Known rows, with every step that occurs
raleb > linor > rerofot: [ 26  11 -28  40   6 -19  49  46   9  13 -27  16 -51 -22  27   2 -31 -11]
vilor > linor > sife > rerofot: [ 41   1  48  31  -5 -37  60  57   1  20  -4 -19 -40 -38  45   1 -31 -14]
pofaf > rerofot > raleb: [ 43   8  24  15 -19 -18  53  19   6  68 -38 -20 -38  -9  22  31 -37 -13]
pofaf > raleb > linor > sife > rerofot: [ 49  12  59  51  -4 -26  54  26  -2  27 -25  -7 -36 -38  56  13 -39   9]
rerofot > raleb > linor: [ 46  12  -2  31  -3 -20  25   8   7  47 -39   6 -37 -31  35  19 -17  -5]
vilor > linor > rerofot: [ 22  -5  -4   0  11 -40  69  62  15  16   0  -2 -38 -21  51   5 -30 -35]
rerofot > raleb: [ 37   3  15   8 -20 -20  32  21  13  51 -18  -7 -38 -14  38  19 -22 -12]
raleb > linor: [ 47  10 -30  40  -5 -10  24  10   5  22 -24  16 -47 -21  23   7 -19  -4]
linor > sife > rerofot: [ 34   8  47  49 -30 -18  50  58   2  19  -7 -17 -56 -22  26  -4 -39   4]
linor > raleb: [ 28  13 -33  20   3 -20  37   8   5  15   1  15 -38 -16  19  14 -18   8]
vilor > linor > pofaf: [ 39   7 -25 -12 -14 -25  59  39   9  29   1 -10 -25 -18  62  -3 -12  -6]
vilor > linor: [ 44  -6  -5  -1   1 -31  44  27  11  24   4  -2 -34 -20  47  10 -18 -28]
linor > sife > rerofot > raleb: [ 34   9  69  44 -27 -26  49  56   2  41 -23 -24 -47 -31  34   6 -37   4]
vilor > linor > raleb: [ 36   5 -24   5  25 -38  49  13   4  16   3  10 -25 -34  41  16 -12 -11]
rerofot > raleb > linor > pofaf: [ 43  24 -18  21 -17 -13  39  20   5  52 -42  -1 -28 -28  49   8 -11  15]
vilor > linor > sife > rerofot > raleb: [ 42   4  68  26  -2 -45  60  55   2  39 -17 -25 -32 -47  54   9 -29 -14]
sife > vilor > linor: [ 49  -2   2  -5   8 -23  51  52   8  49  -6  -4 -60  -9  25   1  -5 -22]
pofaf > raleb > linor: [ 51   5  10  23   1 -21  39  -2   6  32 -18   9 -31 -22  56  21 -26  -5]
sife > rerofot > raleb > linor: [ 60  17  48  40   9 -24  37  35   1  42 -39  -6 -62 -33  48  12 -23   1]
rerofot > linor > sife > vilor: [ 30  17   1  23 -20  -7  42  46   8  66 -45  -7 -41 -29 -16   6 -21  -5]

Rows
[ 29   0  24  -9  20 -38  73  82  12  60 -22 -10 -57 -18  36   5 -14 -28]  sife > vilor > linor > rerofot > raleb
[ 31  23 -38  10  14 -19  33   2   9  38 -34  14 -26 -37   7  23 -17  -1]  rerofot > linor > raleb
[ 54  17  32  16   3 -17  41  43   9  42 -34 -10 -62 -27  28  10 -28 -12]  sife > rerofot > linor
[ 38  16  17  47 -11 -16  36  36   0  64 -50  -2 -41 -36   9   9 -15   6]  rerofot > raleb > linor > sife > vilor
[ 31   6  14  23  11 -29  62  30  10  24 -22   8 -35 -23  60  16 -37 -10]  pofaf > raleb > linor > rerofot
[ 45  28  16  22  25 -24  45  30   3  34 -33   1 -53 -39  23  16 -22   4]  sife > rerofot > linor > raleb
[ 47  28 -39  33 -18  -3  58  20  -3  42 -45  -3 -36 -16  26   5 -25  16]  raleb > linor > pofaf > rerofot
[ 38  23  -7 -18 -20 -12  55  17  15  60 -34 -11 -14 -24  55  15 -22   4]  rerofot > linor > pofaf > raleb
[ 34  13  11  52 -18 -21  30  17   2  45 -44   0 -24 -43  23  15 -25   4]  rerofot > raleb > linor > sife
[ 36  20 -23   7 -40  -3  69  35   4  48 -22 -20 -37   4  30   5 -31  11]  linor > pofaf > rerofot
[ 43   4   6 -23  -9 -33  71  28  10  36   3 -15 -12 -21  89   8 -17  -5]  vilor > linor > pofaf > raleb
[ 50  16  11  36  -3 -18  47   8   0  65 -58  -8 -37 -25  20  31 -32  -7]  pofaf > rerofot > raleb > linor
[ 43  12 -15  -7 -13 -24  77  37   3  45 -17 -21 -23 -15  51   8 -24  -7]  vilor > linor > pofaf > rerofot
[ 39   8  23  43 -14 -22  45   7   2  30 -22   2 -18 -34  45  17 -35   5]  pofaf > raleb > linor > sife
[ 25  15  -6  27 -27 -12  35  26  11  46 -37  -5 -21 -37   1  13 -32  -9]  rerofot > linor > sife
[ 48   6  14 -26  -1 -25  74  53   7  61  -7 -16 -39  -9  63  -1  -5  -2]  sife > vilor > linor > pofaf > raleb
